Each row was made from one walk, in order. Every step used is in the known rows, and no mark comes twice. Write each row's walk.
In the rows, 128 means zero.
Known rows
t > j > v: [124 133 132 179 145 127 140 112  64  50  90 103  98 142 128  90 165 151
 109 163 122 128  98 149  45 114 146 150  75 125]
v > j: [136 171 124 162 126 122 149 131  83 101  90 146 172 121 102 123 170 132
  97 135 137 169  95 117  88  67 135 154 107 153]
h > m > z: [116 114 114 126 108 155 134 121 130 131 105 141 163  97 135 123 185 138
  70 122 138 176 124 125  68 102 121 155 135  99]
m > p > y: [150 168  60 117 151 152 148 116 118 100 103 112 191 108 127 120 133  79
  89 158 112 151 167 140  57 101 158 150 135 114]
h > m > v > j > t: [127 145 171  99 113 124 138 122 106 127  82 155 151 123 104 176 161 150
  50 169 167 216  83 107  85 111 109 106 130 171]
h > m > v > j > t > l: [127 140 200 100 110 122 150  98 131 142 104 145 160 111 104 127 185 158
  48 158 139 196  38  82  65 116 108  81  88 202]
v > n: [149 182  95 132 124 139 146 145  91 101  88 121 163 132 103 113 125 114
  78 172 130 109  98 122 106  97 137 137 118 112]
h > m > p > n > v > j: [139 116 103  77  98 126 139 132 151 121  85 102 190 126 134 165 159 118
 107 140 181 193 108  90 122  99 150 111 115 128]
t > j > v > n > z: [155 133 121 167 156 134 165 167  88 103 151 114 115 147 143 106 174 133
  94 165 170 132  82 133  95 117 136 119  94 117]
p > m: [118 167  99 147 133 127 146 121  91  91  71  92 129 149 129 100 165 128
  92 161 109 128 108 105  72  96 172 144 151 137]
m > v: [131 165 142 137  98 142 136 117  99  87  77 123 146 125 118 104 133 143
  73 164 124 128 127 134  44 105 128 131 102 116]
h > m: [111 141 106 121 108 133 121 103 103 109  71 118 163 107  97 111 143 133
  77 160 116 151 118 142  83 111 142 163 136 114]
m > z: [135 149 102 160 126 151 151 135 106 118 104 144 162 118 146 102 190 134
  82 115 129 157 130 124  44  86 126 146 122 107]
v > n > h: [143 177 132 141 111 112 145 157  78  87 107 113 166 154 111 109 109 104
  71 187 138 119  80 157 118 119 162 143 104 128]
v > n > z: [166 180  84 140 134 137 164 176 105 146 137 136 169 134 122 104 160 113
  78 158 157 137 111 130 116 102 130 125 141 113]
n > v > j: [136 167 130 123 118 112 151 144  76 103  86 170 174 148 114 119 164 141
  92 143 163 144  85 140 102  78 126 106  90 141]
p > y: [126 170  85 123 139 140 132 109  86  91  97 109 157 101 104 114 121  93
  87 166 106 122 146 162  54 109 153 149 141 115]
j > v > n: [155 152 100 161 156 131 140 127  75  63  96 100 132 169 121 104 129 125
 107 165 153 133  94 120  93  99 118 112 112 125]
j > v: [136 150 105 178 159 127 130 102  62  49  86 109 129 165 118  82 158 137
 114 144 126 158 119 142  51  97 123 134 113 131]
y > p > n > z: [139 161  82 191 129 130 100 135  97 129 133  97 117  97 129  90 184 120
 115 135 138 151 139 123  73  96 130 132 136 130]
v > n > p > m: [127 145  99 141 138 120 141 158 106 136 121 121 151 134 150 108 165 127
  84 138 142 115  87  97 146  98 189 110 150 132]
y > p > m > h: [106 178 151 217 138 110 124 106  95  82  40 110 128 151 150  99 156 122
 111 147 132 123 110 128  61  98 145 133 112 170]
p > n > h > m: [109 119 130 107  84 113 107 116 103  82  90  48 140 125 111 123 122 105
  93 176 128 162 103 154  98 146 185 171 135 134]
n > v > j > t: [146 182 136 100 153 100 160 146  63 112  79 194 151 174 112 141 185 150
  72 153 169 172  74 145 106 102 121  73 122 174]
p > m > h: [113 177 146 167 140 111 164 115  99  82  35  92 150 180 146 106 154 118
 108 156 134 130 110 128  60 109 171 142 138 155]
v > n > p: [139 160 101 138 123 122 130 161 101 137 123 149 173 115 130 101 153 126
  78 133 146 115 106 131 140  99 166 122 121 110]
y > p > m: [107 166 100 201 134 127 105 111  86  96  81 115 109 125 129  88 166 137
 101 151 103 122 105 104  77  82 149 131 127 156]
y > p > n > h: [122 161 128 186 100 108  78 118  74  70  99  69 112 121 117  92 131 109
 110 159 121 135 108 151  77 120 163 153 101 149]

Which walk is each row?
[157 151  77  92 116 131 146 131 125  92  76  90 170 155 143 113 145 119
 112 147 145 141 141 123  83 121 157 105 119  97]	m > p > n > v
[140 165 157 149  96 134 153 132 100  97  91 144 168 118 113 134 148 141
  83 144 155 168  99 103  62  75 115 127  89 145]	m > v > j
[115  93 135 118  84 131 120 129 130 106 118  63 146 112 145 141 157 113
  83 143 151 187 112 135  76 136 164 163 132 123]	p > n > h > m > z
[146 186 155 145 153 109 171 115  89 136 100 151 166 139 103  89 217 146
  74 139 116 183  41  95  62  94 131  99 101 208]	v > j > t > l
[133 121  75 103 107 145 126 107 154 109  78  53 178 106 124 135 150 111
 102 153 133 179 143  94  85 115 169 163 148 104]	h > m > p > n
[108 143 102 149 136 114 129 136 101 125 113 126 141 131 154  86 196 138
  92 132 116 137 111 120 110  94 200 130 150 144]	n > p > m
[139 151 120 107 108 113 143 136  92  94  80 108 151 143 121 136 159 126
 115 134 170 145  93 116 101  99 144 104 111 137]	p > n > v > j
[131 138  86 116 118 144 140 111 139 118  78 120 191 109 121 116 154 120
  79 153 118 181 133 119  89 100 146 162 131 112]	h > m > p
[121 129 107  92 121 129 129 117 133 103 119  96 198 111 124 137 107  69
  69 184 125 177 143 170  93 131 178 159 132 131]	n > h > m > p > y
[148 137 125 162 144 135 146 135  73  60 100  98 109 144 125 111 136 136
  97 170 148 102  72 126  83 120 142 134  71 113]	t > j > v > n
[137 119  99 169 174 114 137 142  88  95 134  99 120 176 168  99 172 133
 111 139 162 143  86  91 136  97 169  91 138 141]	j > v > n > p > m
[124 155 101 145 108 121  86 116  83  85  78 110 108 120 122  98 140 132
 114 144 141 102 117 140  76 118 130  93 101 120]	y > p > n > v
[ 98 113 178 139  58 120  64 105 113  78 102  64 112  97 119 131  99 122
  84 177 143 156 106 134  77 140 143 135  90 144]	y > p > n > h > m > v
[116 145  85 123 144 128 115 125  88 120 138 141 167  85 129 104 153  99
  88 126 116 133 152 169  88 105 184 137 141 117]	n > p > y
[134 114 131 165 143 119 134 154  82  89 143 127 122 127 151 103 167 143
  98 138 161 113  76 130 114 119 167 118  75 111]	t > j > v > n > p
[114 138 104 209 143 144 118 124 112 122 104 136 112 114 169 102 198 141
  95 122 127 145 113  85  53  71 129 122 129 143]	y > p > m > z
[118 129 167 118  82 135 132 116 125 112  88 136 172  94 108 156 140 144
  67 153 160 182  97 101  86  87 111 136  98 145]	h > m > v > j
[154 156  65 129 120 144 145 121 129  92  81  59 173 129 130 112 160 111
 115 142 122 163 149  97  67 106 168 157 136 107]	m > p > n
[145 169 169 125  81 124 143 152  97  78 106 110 160 150 119 121  85 113
  57 203 155 120  81 146  98 129 145 115  83 129]	m > v > n > h
[145 131 137 104  94 151 148 159 150 157 132 128 166 107 125 141 129 121
  52 176 180 150 111 117 116 129 108 101 130 103]	h > m > v > n > z
[130 114 143 137 126 111 120 130  78  68 109  88 142 175 119 127 106 112
  83 192 169 161  70 148 121 134 142 126 106 139]	j > v > n > h > m
[139 131 166 164 128 109 147 149  61  42 116  89 111 171 131 108 115 124
  91 196 157 113  51 159  96 139 169 137  56 142]	t > j > v > n > h
[120 117 145  99  81 138 111 142 140 153 128 142 174  89 133 134 124 136
  53 148 170 134  99 116 141 126 142 105 105 102]	h > m > v > n > p
[142 183 166 104 145  98 168 124  85 135  97 182 161 166 113  90 203 157
  69 145 143 158  34 125  79 112 124  46  82 202]	n > v > j > t > l
[152 174 128 124  95 149 149 141 109 102  90 119 159 121 114 125 101 125
  66 179 152 106 104 110  82 113 118 111  95 104]	m > v > n
[146 189 127 142 160 108 156 138  64 110  79 165 150 144 102 140 195 138
  73 151 143 198  85 120  87  88 127 126 139 183]	v > j > t
[132 137 150 177 171  99 150 142 101  84  94  97 138 204 189 114 160 118
 120 130 190 142  94 117 118 108 167  85 123 153]	j > v > n > p > m > h
